Each row comes from the steps of one path. Every step used is in the known rows, and no mark comes twice. Write the path behind each row, first mark first.
Known rows:
masepi/zofug/ramiv/komivu/nifu/kuvi: -2,-1,5,29,7,41,3,-42,27,-2,1,-21,16,20,12,-26,-12,19,1,38,-11,2,-33,36,6,-2,-8,-2,16,7,2,-6,-12,-21,21,36,-10,12,-5,23,-5,11,10,-6,2,5,-48,21,-22,-30,-14,9,11,91,16
komivu/nifu/zofug/masepi/kezuvi/ramiv: -5,6,6,19,-2,17,-9,-10,-39,4,-4,-59,5,12,18,-17,-10,-1,44,23,-16,2,15,-6,9,-2,-23,-10,-7,-1,-14,6,-14,-14,-10,41,-23,4,-6,-11,-8,40,11,7,1,-8,11,-4,25,-14,-9,-12,-36,24,-9
zofug/nifu/kuvi: -11,-2,2,14,3,3,1,-15,28,-9,9,-10,5,17,-18,-25,8,1,29,9,0,3,-21,1,20,-4,0,11,10,-1,6,8,-13,4,6,23,12,-7,14,13,-1,-4,-6,-7,-2,19,-22,0,-4,-10,-9,-5,-20,16,7
komivu/ramiv/kezuvi/masepi: -9,-6,-3,-17,1,-16,7,-26,0,-2,5,-67,5,18,-27,40,10,-8,13,-3,-12,-16,-12,-29,-22,-3,-7,-1,-15,-6,-9,14,6,6,19,19,9,25,1,4,-7,-13,-8,20,-5,-6,-15,23,41,8,0,9,11,13,10
mugup/kuvi/nifu/zofug/masepi: 2,3,5,10,10,-9,1,-2,-40,1,14,21,-4,27,-25,-26,2,-3,5,28,4,10,35,-32,16,-10,-6,-9,-23,-3,4,-10,-9,-7,8,-8,-7,-4,8,3,-3,43,26,2,-4,-13,16,-4,0,-1,1,-6,-58,-13,-11
nifu/kuvi: -5,-8,3,8,-1,7,4,-1,13,-2,6,5,7,3,-10,-15,8,7,13,15,1,3,-6,12,9,1,1,3,-1,3,8,1,-6,8,4,9,7,0,6,11,-3,-15,-3,-12,3,9,-10,15,-11,-14,-3,-3,0,15,0
komivu/nifu: 2,9,4,4,4,9,-2,-14,-12,4,1,-15,10,5,10,15,-9,-2,-10,17,-16,-8,-21,8,0,-9,-3,6,7,-2,-7,-7,2,-11,10,21,-5,12,1,-5,2,31,11,-4,5,5,-21,8,-1,-7,-5,1,5,25,9
komivu/ramiv/kuvi/nifu/zofug/masepi: -3,-7,8,-5,5,-2,0,11,-11,8,16,-21,-8,32,-29,-38,8,-8,5,16,-4,-11,47,-47,7,-8,-6,-21,-19,-4,0,6,-5,-17,11,19,-8,22,-13,-13,1,75,9,-9,3,-16,-7,-18,25,-2,5,-3,-10,0,-2
ramiv/kuvi: 2,-5,-6,-11,-3,2,-2,13,20,5,5,8,-4,8,4,3,7,-7,8,-10,6,-11,3,-9,-11,1,4,-7,5,-5,3,8,1,-4,1,17,-11,8,6,4,2,8,-10,-15,5,-11,-11,-7,-4,-11,5,-6,19,-15,6
ramiv/kuvi/nifu: 0,3,-1,2,4,5,1,11,23,1,13,8,-11,14,-6,-13,0,-3,-11,-22,13,-15,19,-22,0,2,2,-15,-11,-11,9,15,-2,-13,8,14,-9,13,-10,-8,3,37,5,-14,8,-21,1,-17,-12,-14,9,2,5,-7,13
zofug/mugup/kuvi/nifu: 0,23,0,8,15,5,9,10,4,-5,10,43,6,17,-25,-14,-3,-7,12,-12,22,5,-8,-23,3,-5,4,5,-24,-12,-2,2,-1,-10,15,-19,0,-10,2,-6,-5,17,18,1,3,-5,25,1,-33,-8,-3,-2,-55,-2,16
mugup/kuvi/nifu/komivu: 7,6,0,-2,8,10,9,-1,12,-6,11,2,5,25,-22,14,-6,-6,-15,11,2,7,11,-12,-9,9,-5,-11,-32,-10,3,-6,-8,1,1,12,-3,1,0,8,-5,12,24,12,7,2,-7,-23,-3,0,4,10,-27,-36,13
nifu/zofug/masepi: 1,-15,8,-1,1,-7,-4,1,-33,9,2,-3,-6,15,-16,-33,3,-2,7,28,-5,14,39,-19,18,-12,-7,-7,-3,2,1,-10,-5,-3,-3,-4,-5,1,3,2,-3,35,11,-8,-6,-6,0,5,17,5,1,-6,-34,16,-19
kuvi/nifu/zofug: -8,-8,7,16,13,-16,2,13,-5,3,8,-3,2,23,-19,-15,2,-2,-38,3,3,7,35,-16,9,-5,-10,-9,-9,0,12,3,-3,-14,9,-17,-5,17,-17,-15,-3,43,21,-1,0,-6,-3,4,3,3,10,6,-12,-7,-4
mugup/kuvi/nifu/komivu/ramiv: 2,14,2,-8,7,12,12,1,11,-6,14,-31,14,32,-27,16,1,-8,1,18,-11,-12,-1,-28,-22,12,-4,-11,-38,-7,-6,-1,-6,-6,14,23,3,17,-11,-5,-2,24,13,27,9,12,-17,-32,17,3,0,11,4,-30,20
komivu/ramiv/kezuvi/nifu/kuvi/mugup: -27,-7,4,2,-2,9,8,-27,12,-8,21,-29,16,5,-22,-11,9,13,3,6,-37,-3,8,-9,-14,-8,-3,-18,-18,-6,-2,2,-7,0,16,41,29,16,29,-14,-6,-4,-8,13,-2,11,-10,34,13,-7,-1,11,10,-29,5
masepi/kezuvi/ramiv: -7,11,-5,15,-7,15,-4,-2,-5,-3,-4,-46,2,-4,25,-2,-8,2,45,-8,-1,-3,-4,0,-5,14,-15,-7,-7,0,-10,21,-11,-2,-15,32,-16,-8,-12,-9,-6,-11,-6,16,2,-7,26,-12,13,-10,-6,-7,-12,-4,1
mugup/kuvi/nifu/zofug/ramiv/kezuvi: -18,0,-1,20,18,-8,6,-14,-29,-13,8,-6,7,36,-21,6,10,7,8,18,-16,-4,0,-19,-13,3,-10,-3,-23,5,3,2,-15,-25,25,10,-6,10,10,14,-6,17,19,22,-13,-7,0,5,0,-12,0,8,-18,26,-3
kezuvi/ramiv/kuvi/nifu/komivu: 1,-8,2,-5,2,23,1,20,25,3,5,-37,-9,24,-12,5,-10,-8,-11,-19,-4,-1,46,-23,-12,9,-11,-34,-25,-13,4,12,-10,-17,-10,40,-19,20,-17,2,-5,20,6,1,16,-13,-8,-34,7,-4,11,7,8,4,10
kuvi/nifu/zofug/ramiv/kezuvi: -21,-13,4,18,14,0,4,-12,-15,-7,3,-33,1,30,-22,-12,7,8,-8,5,-17,-5,21,-15,-8,0,-15,-13,-15,4,6,4,-14,-29,18,14,-3,21,-8,2,-5,34,15,12,-11,-9,-6,5,9,-11,3,13,1,51,-2
komivu/ramiv/kezuvi/nifu/zofug/masepi: -19,-13,12,-2,-4,-3,3,-19,-57,4,10,-42,-2,24,-32,-9,17,2,15,25,-33,3,26,-23,-6,-13,-12,-18,-8,-2,-7,-7,-13,-22,7,16,10,19,7,-15,-7,33,13,7,-5,-1,-8,18,40,3,-3,3,-16,6,-24
nifu/zofug/mugup/kuvi: -6,6,-2,5,13,-16,9,24,-8,2,5,52,20,23,-22,0,11,-11,23,16,10,17,-12,-20,-5,-9,-1,14,-5,2,-1,-8,0,-4,11,-29,-3,-7,12,-6,-10,0,12,7,-5,9,5,24,-21,1,-3,-9,-55,-27,-3
mugup/kuvi/nifu: 3,22,-3,12,11,-4,5,-3,-11,-9,14,28,0,15,-11,5,-2,-2,-1,0,11,-3,-5,-17,-2,5,4,1,-25,-6,2,2,-6,-4,14,-5,-2,-6,5,4,0,9,16,11,1,-9,19,-8,-22,-9,-1,2,-29,-19,8
ramiv/kezuvi/masepi/zofug: -4,-12,-9,-4,1,-16,9,-36,8,-8,-5,-48,-4,18,-13,5,1,0,7,5,-8,0,-19,-13,4,-12,-15,-7,11,-13,1,11,2,0,16,-6,-5,0,1,2,-12,-23,-2,12,-14,-20,-10,30,26,7,-2,9,-9,46,4
mugup/kuvi/nifu/komivu/ramiv/kezuvi: -8,0,4,-10,4,5,14,-16,-9,-12,13,-49,12,41,-34,33,13,-3,37,12,-24,-24,3,-36,-28,9,-13,-15,-42,-8,-2,1,-9,-9,22,40,9,17,-4,-1,-6,11,7,45,3,1,-11,-13,32,-2,-5,12,13,-6,10
zofug/ramiv/komivu: 2,-5,2,12,5,29,-5,-22,21,4,-2,-8,5,10,16,-9,-9,12,-16,-3,8,6,3,24,-17,11,0,-4,-4,13,-3,-1,-10,-16,5,22,-8,11,-7,27,-1,-7,6,9,-2,-3,-23,-4,-16,-13,-4,12,2,46,7
masepi/zofug/ramiv/kezuvi: -15,-3,-6,13,5,10,6,-31,-4,-15,-9,-39,-4,20,-3,-23,1,16,26,15,-29,-8,-24,1,0,-2,-15,-10,7,-2,-1,5,-12,-25,17,18,-5,-2,0,7,-6,1,-3,19,-16,-11,-3,4,12,-8,-7,10,11,68,1
kuvi/nifu/komivu: 4,-11,6,-4,5,16,7,3,23,0,6,-25,-1,18,-22,0,-10,-2,-28,0,-1,6,31,-8,0,5,-8,-19,-22,-12,3,-1,-5,-5,-4,15,-1,13,-18,-5,-3,28,21,-3,9,1,-12,-24,9,4,8,14,-12,-4,12
masepi/kezuvi/nifu: -8,9,-3,16,-8,19,3,-18,-2,-1,6,-18,3,-10,17,-17,5,6,-2,4,-4,4,-29,31,-10,5,-4,-1,9,-7,-11,7,-14,-3,-16,12,-2,-1,-1,-19,-7,7,18,-17,0,7,-1,0,7,-15,-3,4,-27,-56,0
kezuvi/masepi/zofug/ramiv/kuvi: 1,1,-18,-3,7,9,2,-11,45,-1,-5,-18,-10,17,3,-30,-7,-2,-22,8,2,0,-32,-5,-8,-2,0,-3,16,-7,-6,17,-3,-12,11,10,-29,11,4,19,-5,16,-5,-19,-8,-15,-25,-9,-8,-8,7,6,1,23,22

Which path is each row?
-7,-20,0,-28,0,-7,10,-26,12,-1,4,-88,9,27,-33,46,7,-12,2,5,-16,-8,1,-25,-29,-1,-12,-7,-25,-9,-9,8,3,8,13,30,8,29,-3,10,-9,-10,-2,18,-2,4,-31,10,53,13,2,14,15,6,11
nifu/komivu/ramiv/kezuvi/masepi
5,4,6,17,9,39,-7,-37,2,8,-2,-19,13,13,22,8,-18,9,-22,12,-7,-1,-19,31,-16,2,-4,2,6,9,-8,-9,-7,-26,12,38,-11,21,-9,21,1,22,15,2,4,2,-40,3,-15,-21,-9,11,12,70,16
zofug/ramiv/komivu/nifu
1,18,-4,-2,8,-1,9,11,0,-1,4,51,15,10,-12,0,4,-9,37,4,14,10,-31,-17,-7,-5,7,16,-10,-4,-8,-6,1,-1,8,-17,2,-15,17,2,-6,-17,4,5,-1,6,15,13,-28,-6,-8,-9,-52,-16,8
zofug/mugup/kuvi
-20,-1,1,6,9,-13,11,3,-33,-1,10,37,18,25,-32,18,19,-6,26,8,-8,19,-16,-13,-17,-12,-3,3,-3,-2,-3,-10,-9,-15,11,-17,6,0,23,-11,-15,-11,18,5,-7,6,2,46,-14,-3,-5,-2,-53,-26,-13
ramiv/kezuvi/nifu/zofug/mugup/kuvi
-7,-1,1,6,8,13,1,-22,21,-2,13,1,21,-2,2,-17,-12,8,-15,21,-22,2,1,6,9,-13,-3,0,-6,-5,1,-7,4,8,17,31,10,10,28,-2,0,21,-1,-2,2,12,-16,28,-9,-10,-2,2,-1,5,15
komivu/nifu/kuvi/mugup
-1,8,0,9,-9,21,-8,-12,-26,-2,-4,-49,-8,-2,17,-30,-9,4,64,4,-3,1,14,-10,7,6,-15,-12,-14,-4,-14,15,-14,-4,-18,37,-17,-13,-6,-1,-5,5,-2,10,1,-14,33,-17,20,-12,-10,-12,-33,11,-4
zofug/masepi/kezuvi/ramiv
-4,1,7,9,5,18,3,-16,5,1,8,-9,15,8,1,1,-2,6,9,29,-12,-5,-23,19,9,-6,-1,7,4,-1,2,-7,-4,-4,13,26,3,13,5,10,-1,11,7,-14,8,15,-27,22,-13,-21,-8,-2,7,32,9
komivu/nifu/kuvi
7,6,9,15,-5,40,-11,-41,-26,9,0,-52,8,9,34,2,-19,5,46,7,0,-5,9,16,-2,2,-16,-13,-5,0,-15,1,-11,-15,-4,59,-18,5,-10,4,-5,19,10,13,9,-15,-5,0,10,-28,-17,-4,-20,56,3
zofug/masepi/kezuvi/ramiv/komivu/nifu
-5,-2,-4,7,14,11,-5,7,12,7,3,-10,7,24,8,-8,1,-3,-21,22,-17,-7,-9,0,-16,-1,-3,2,13,5,-4,1,-6,-26,12,24,-26,32,2,8,0,58,8,-18,-1,0,-42,-2,-12,-17,6,1,14,19,10
komivu/nifu/zofug/ramiv/kuvi
-30,-12,10,2,5,-3,12,9,-18,6,6,-16,19,25,-41,-7,21,-6,14,0,-20,5,3,-20,-17,-18,-9,-8,-1,-3,-10,-1,-5,-29,10,-6,13,25,-9,-37,-13,22,8,2,-1,13,-9,36,18,2,-1,7,-26,5,-9
komivu/ramiv/kezuvi/nifu/zofug/mugup
-5,-20,-5,-8,4,-5,8,-41,35,-9,-2,-78,0,41,-35,1,2,-11,15,10,-17,8,-14,-17,8,-11,-21,-8,9,-20,-1,7,-8,2,5,29,1,-3,7,8,-13,-6,3,20,-11,3,-42,-4,47,14,-1,12,-29,27,14
ramiv/kezuvi/masepi/zofug/nifu/komivu
-9,-10,-2,1,4,5,3,-10,31,-4,13,13,12,-4,-9,-30,-5,9,-8,8,-7,10,16,-2,8,-7,0,-5,-14,-5,6,1,1,20,10,16,13,-2,27,3,-1,-4,-9,4,-3,7,1,22,-9,-4,2,1,-4,-29,9
nifu/kuvi/mugup
-13,-3,-2,7,8,-1,-2,-21,43,-10,15,-2,11,7,-15,-39,-4,3,8,3,-9,10,7,-12,20,-11,-1,4,-3,-8,4,5,-5,16,12,32,21,-8,36,2,0,3,-11,9,-7,17,-10,9,0,-2,-1,-3,-24,-25,15
zofug/nifu/kuvi/mugup
-5,-14,-4,-12,1,-17,5,-26,-1,0,3,-42,-1,11,-19,33,6,-5,5,-11,0,-1,-1,-13,-14,-6,-7,0,-6,-8,-1,8,3,8,12,7,5,11,17,14,-8,-25,-1,5,-8,-14,-7,30,22,3,2,7,-10,13,4
ramiv/kezuvi/masepi
-3,-4,11,22,-1,29,-4,-25,1,5,7,-25,15,13,11,21,-13,12,16,9,-7,2,2,22,-7,2,-7,-9,-3,9,2,-1,-9,-13,9,46,-6,17,-3,19,-6,-14,2,9,13,2,-25,27,-18,-26,-11,0,16,69,4
kezuvi/ramiv/komivu/nifu/kuvi
-13,-1,-5,15,8,-4,2,-28,48,-15,10,-7,8,14,-14,-61,-5,8,12,14,-14,9,-5,-11,30,-17,-8,-3,11,-12,5,8,-6,8,17,23,13,-17,30,-4,-3,6,-12,12,-12,10,-13,15,2,2,-4,0,-22,3,17
masepi/zofug/nifu/kuvi/mugup
4,9,3,22,9,36,-3,-44,9,2,-5,-28,11,20,24,-13,-21,13,-17,23,-14,-5,-32,28,-3,-3,-9,-4,17,4,-8,-7,-7,-32,18,30,-19,15,-14,15,-3,29,15,8,-1,-4,-39,7,-13,-18,-11,13,8,90,19
masepi/zofug/ramiv/komivu/nifu
-1,-1,-6,-5,9,0,12,-9,35,2,-9,-5,2,10,-24,-32,-9,-8,3,-4,16,18,-28,-16,14,-20,-5,5,14,-16,-8,8,10,-3,10,-33,-4,-6,-10,-13,-13,-3,3,-16,-6,-6,0,26,-2,11,0,3,-51,40,15
kezuvi/masepi/zofug/mugup
-5,-8,7,6,4,-1,-8,17,-24,8,10,-18,-18,26,-18,-34,-5,-5,7,-3,0,5,66,-41,11,-6,-10,-30,-17,-6,5,9,-11,-25,-1,20,-20,13,-7,-4,-3,49,9,-4,3,-27,19,-11,10,-6,8,-7,-30,27,-12
kezuvi/ramiv/kuvi/nifu/zofug/masepi
-4,9,-8,16,9,16,3,-17,18,-11,-12,-10,-4,9,9,-44,-9,12,-9,22,-14,3,-32,9,8,2,-6,-2,13,1,-8,4,-10,-21,8,0,-14,-4,-7,8,-4,18,3,2,-11,-2,-7,-11,-7,-3,-3,9,-3,53,10
masepi/zofug/ramiv
-5,0,4,-11,3,7,4,-10,29,-3,3,-66,13,32,-27,0,6,-12,23,13,-21,-9,-12,-22,-10,4,-8,-5,-9,-6,-13,5,-8,-4,3,47,10,12,-11,-5,-1,25,-4,25,4,28,-44,-37,42,15,-4,8,7,-10,18
zofug/nifu/komivu/ramiv
-6,4,2,18,16,-23,5,13,-15,-2,15,27,7,28,-19,1,6,-4,-21,15,5,6,20,-22,1,0,-5,0,-15,2,10,-1,-6,-9,15,-21,-8,5,0,-4,-5,28,25,13,-3,-6,5,5,-10,3,6,1,-30,-37,-4
mugup/kuvi/nifu/zofug
7,0,0,1,-9,21,-2,-20,-11,0,1,-21,-2,-4,15,-41,-1,2,50,21,8,-3,-6,3,14,3,-9,2,-3,-9,-11,4,-9,8,-11,27,-7,-20,0,-4,-2,25,8,-11,-4,-9,15,-19,22,-18,-10,-9,-40,-15,2
zofug/masepi/kezuvi
-2,-10,7,8,6,19,-3,-36,31,4,16,-1,25,5,7,-7,-12,13,-19,11,-9,5,13,16,2,-9,-3,-7,-6,0,5,-8,2,7,19,44,11,11,24,11,-1,10,0,8,5,5,-26,33,-13,-16,-4,6,4,10,17
ramiv/komivu/nifu/kuvi/mugup
3,-8,11,17,1,27,1,-29,16,8,11,-7,20,14,8,11,-6,9,0,21,0,-2,-6,30,1,-3,-2,2,5,6,6,-8,-5,-5,14,37,0,14,-1,19,-2,0,10,-7,11,8,-38,28,-16,-28,-12,3,16,53,9
ramiv/komivu/nifu/kuvi
-2,-4,9,23,7,39,-1,-34,18,5,6,-10,19,14,11,-2,-10,16,-2,27,-5,1,-19,37,-7,3,-2,4,2,10,-1,-7,-11,-16,15,41,-5,20,1,30,-3,7,12,-10,6,10,-48,18,-23,-34,-12,7,9,74,15
zofug/ramiv/komivu/nifu/kuvi
-8,1,3,-5,-8,31,10,-14,15,1,6,-68,16,12,-6,4,8,-3,-4,20,-22,-7,-21,9,-27,14,-9,-10,-11,-8,-20,4,-13,-3,-11,38,3,21,-16,-21,-6,21,12,8,8,24,-32,-22,39,-2,-3,13,5,-60,11
masepi/kezuvi/nifu/komivu/ramiv
3,-8,11,1,5,1,-5,-11,-44,10,4,-16,3,19,-9,-17,-5,-4,-1,38,-17,7,21,-8,17,-18,-10,-3,5,0,-5,-16,-2,-12,6,14,-10,11,8,-2,-1,60,19,-13,-2,-1,-17,10,16,-2,-3,-5,-28,29,-13
komivu/nifu/zofug/masepi
-15,-12,6,-13,0,4,6,-25,5,-10,6,-85,12,41,-33,20,17,-8,54,6,-33,-22,-3,-29,-15,1,-16,-11,-14,-8,-6,6,-11,-9,12,56,16,11,-4,-5,-4,8,-8,38,-2,15,-34,-19,55,8,-8,9,21,17,8
zofug/nifu/komivu/ramiv/kezuvi
-1,-12,-5,-29,1,11,2,5,52,3,13,-28,13,15,-10,-6,1,-8,-14,1,-19,-11,31,-27,-22,0,-4,-23,-20,-12,-6,5,6,7,8,49,1,19,13,-10,1,33,-16,14,5,4,-27,-17,26,9,11,7,30,-55,23
nifu/komivu/ramiv/kuvi/mugup
-6,3,-7,-19,2,-2,0,5,40,2,14,-13,9,7,-2,-17,2,-4,1,-6,-13,-20,17,-35,-19,-4,3,-15,-13,-8,-7,11,8,3,16,37,4,14,15,-13,5,28,-23,16,3,-3,-8,-7,15,4,6,1,33,-50,19
komivu/ramiv/kuvi/mugup
1,5,5,10,15,2,5,3,-9,10,8,42,31,32,-11,21,1,-9,12,20,8,15,-11,-1,-12,-10,-3,13,0,5,-3,-17,-1,-14,19,-7,-8,4,9,1,-10,12,18,10,2,6,-20,35,-27,-9,-10,-4,-45,11,4
ramiv/komivu/nifu/zofug/mugup/kuvi
-7,3,-13,-1,-4,11,-8,0,35,-2,7,-23,4,-2,25,-18,-9,0,24,-19,-3,-6,24,-21,-12,5,-9,-19,-10,-9,-6,22,-2,6,-4,48,-14,-2,18,-12,-2,10,-20,17,1,-16,18,-5,10,-10,5,-7,-1,-49,12
masepi/kezuvi/ramiv/kuvi/mugup
3,-11,3,-5,-12,37,4,-21,-2,5,4,-41,-1,2,-1,-21,-3,0,-1,25,-12,18,5,22,-4,4,-12,-16,-6,-15,-15,-7,-19,3,-26,36,-5,3,3,-5,-9,21,28,-22,4,11,-14,-22,28,-11,-2,7,-50,-45,-2
zofug/masepi/kezuvi/nifu/komivu
